Every row comes from one small tree of marks. The marks that hang from a mark follow it in brackets, in the order of their numbers. Every link used is in the known rows. Which tree was each row made from?
In the rows, 100 means zero.
Known rows:
q_512{q_673{q_52{q_522{q_450}}} q_787}:  97 106 109 103 123  96 110  93 105  79 125 116  36 133 128 109 100 107 101 137 139  98
q_673{q_512}: 109 108  95  87 105 124  99  86  94 101  99  92 130  81  97  98  82  85 108  75  79 103
q_522{q_52{q_673} q_450{q_512{q_787}}}:  94 110 103 117  89  87  93 113 108 129  88  92 105  93  78 101 129  91  81 102 103 107
q_450{q_512}:  80  99  95  95 110 108 115 111  93 116  97  89 129  71  99  84 104 113 112  97  70  93
q_568{q_522{q_52{q_673{q_512}} q_450}}: 114 110 113  94 100  93  91  93  84 104  99  89 107  95  87 113 113  52 101  82 118 110
q_512{q_673{q_52{q_522}} q_787}:  88 104 100  99 121 124 114  99 113  83 121 127  55 130 141 120  98 111 103 129 120  97
q_478{q_450{q_512}}:  81  90 107 111  88  81 106 117  99 114  85  90 132  69  92  67 106 130 110  97  69  74
q_478{q_450{q_512{q_673 q_787}}}: 100  78 103 116  77  76  99 102 125 117 109 117 101  84 103  99 137 141 103 108  77  71
q_522{q_52{q_673}}:  94 120  73 106 104 105  98 128  89 119  77  94 120  89  92  99  89  55  87  88  96 107
q_450{q_512{q_673 q_787}}:  99  88  92 100 100 101 107  98 119 120 120 116  98  89 108 118 133 123 106 111  75  91
q_512{q_450 q_673{q_52} q_787}:  96  83  88 123  99 102  94  99 117  70 112 119  47 131 115 103  91 116  89 110 112 108
q_478{q_450{q_512{q_673{q_52} q_787}}}:  86  71 104 125  89 100 107 109 139  91 105 120  78 110 121  99 118 152 100 119  80  93
q_673{q_52{q_522} q_512{q_787}}:  88 113 127  98 109 156 102  80 111  76 109 115  83 124 129 114  85 113 102 101 105 109
q_478{q_450{q_512{q_787}}}:  78  90 115 122  74  85 100 106 115 115  96  99 119  74  97  71 123 145  97  93  76  74
q_568{q_522}:  71 104  96  86 118  93 118 105  78  98 117  92 106  76 114  83 102  89 117  90 104  91
q_450{q_512{q_673}}: 104  83  84  92 113  97 113 108 104 118 110 105 111  80 107 111 118 111 118 112  72  90
q_37{q_522}:  85 118  64  60 102  84 116 110  77 107  88  88 132  77  94  81  79 100 105  93  97  84
q_450{q_512{q_673{q_52} q_787}}:  85  81  92 108 113 123 117 104 134  94 116 119  75 113 126 119 114 136 103 120  80 114
q_787{q_512}: 102 106  85  87 103 100 112  97 103 102 104  82 146  87  99  83  66  96 104  73  76 125
q_568{q_522{q_52}}:  72 112 112  92 123  99 104 118  84 105 113  98 108  89 111 101 104  76 111  90 106 106
q_522{q_52{q_673{q_512{q_787}}} q_450}: 122 120 101 109  82 104  77  88 107 111  92  96 101 103  78 115 108  63  77  80 111 116
q_450{q_512{q_787}}:  74 101 101 102  97 110 108 102 110 119 107  98 118  78 101  89 119 125 102  96  76  95

Write each row's tree:
129 122  79  67  84  83  89  98  84 115  72  87 131  94  67 111  89  63  89  86 111 103
q_37{q_522{q_52{q_673{q_512}} q_450}}
103 123  91  97 105  77 110 105  64 110  87  83  94  91  93  78  96  68  96 112 134  76
q_52{q_522{q_450} q_673}
 97  90 114 119  88 136  82  80 115  64  99 105  78 123 103  98  80 118  89  83  99 120
q_673{q_52 q_512{q_450 q_787}}
100 113  81  75  91  66 104 124  83 130  70  82 133  84  68  96 112  88  94 108 103  92
q_37{q_522{q_52{q_673} q_450{q_512}}}
 67 104 136 109 117 111 116 100 105  90 111  98  68 117 117  89 109 135 104 132 119 100
q_673{q_52{q_522{q_450{q_512{q_787}}}}}
 87  73 110  92 131  86 125 105 105  83 129 100  62 108 123 107 122 120 126 131 109 105
q_568{q_522{q_450{q_512{q_673{q_52}}}}}
 90 113 102  69 106  67 101 122  86 123  88  83 130  84  76  95 105 107 104 110 101  98
q_37{q_522{q_52 q_450{q_512}}}
 96  90 113 116 105 109  94  97 105  70 115 127  41 139 125 111  99 118  97 126 131  91
q_512{q_450 q_673{q_52{q_522}} q_787}
111  97 114 112  76 110  74  72 101  90 102 103 101  98  84  97  98 106  92  72  97  98
q_673{q_512{q_450 q_787}}
112  87  73  89 119 115 120  98 127  79 115 101 107 122 123 111  61 106 105  97  79 142
q_787{q_512{q_673{q_52}}}
134  80  85  97  92  75  91  88 105  91 113  98 117 105  91 101  80 102 103  85  90 115
q_787{q_512{q_450 q_673}}
126 101  99 116  78 113  67 100  91 103  70  98 120 102  71 111  90  62  87  70  97 109
q_522{q_52{q_673{q_512{q_450}}}}
 88 108 117 102 118  83  96 121  95 121  95  83 113  86  85  91 109  94 105 106  95 109
q_522{q_52 q_450{q_512}}
 92  99  92  91 134 123 118 110  96  81 111 117  68 123 139 115  82  99 114 131 113  96
q_512{q_673{q_52{q_522}}}
 82 110 136 101 105  88 106  94  91 115 114  95  91  91 100  86 128 124 106 120 115  79
q_52{q_522{q_450{q_512{q_787}}}}
124  96  92 116  59 109  77  76  99  98  84 102 104  96  76  99 102  88  80  69 101  95
q_52{q_673{q_512{q_450 q_787}}}
102  88 107 110 100 131  88  90  98  63  88  94  92 116 100  94  63 103 100  83  93 118
q_673{q_52 q_512{q_450}}
 94 129  86  67 110  62  97 119  77 111  88  83 114  90  81  88  84  81  95 102 120  99
q_37{q_522{q_52 q_450}}
 90  69  96 115 101  96 115 120 122  92  94 111  91 104 118  94 101 139 112 121  74  91
q_478{q_450{q_512{q_673{q_52}}}}
122 103 116 111  64 116  78  71  86  97  88 110 101 108  87 106 111  90  87  84 119  79
q_52{q_522 q_673{q_512{q_450 q_787}}}
122 120 113  98  83 103  91  69  89 106  98  98  93  99  90 104 112  79  91  95 127  84
q_52{q_522{q_450} q_673{q_512{q_787}}}
128  94  84 109  72 108  82  86  84  96  73  91 118  90  74  93  88  75  92  71  94  95
q_52{q_673{q_512{q_450}}}
119  95 108  85 125  91 118  90 108  76 123  99  83 135 121 108  68 103 111 122 119 124
q_787{q_512{q_673{q_52{q_522{q_450}}}}}
128 101 109 103  78 113  83  83  71  96  76 100 112 100  83 100  94  77  99  86 113  77
q_52{q_522 q_673{q_512{q_450}}}
 83 112  90  98 107  98 107 123  82 111  95  97 113  88 105 103 110  58 100  88 111 102
q_568{q_522{q_52{q_673}}}
119  74  87 105 103 100 101  96 118  67 109 102  93 132 109 104  60 113 100  95  91 134
q_787{q_512{q_450 q_673{q_52}}}
106  97 115 108 108  78  90 105 121 123 120 112  83 101  94 126 139 105  98 118  99 107
q_522{q_52 q_450{q_512{q_673 q_787}}}
126 117  95 100  95 100  83  97  91 111  80  86 116  96  75 110  92  48  88  82 103 114
q_522{q_52{q_673{q_512}} q_450}
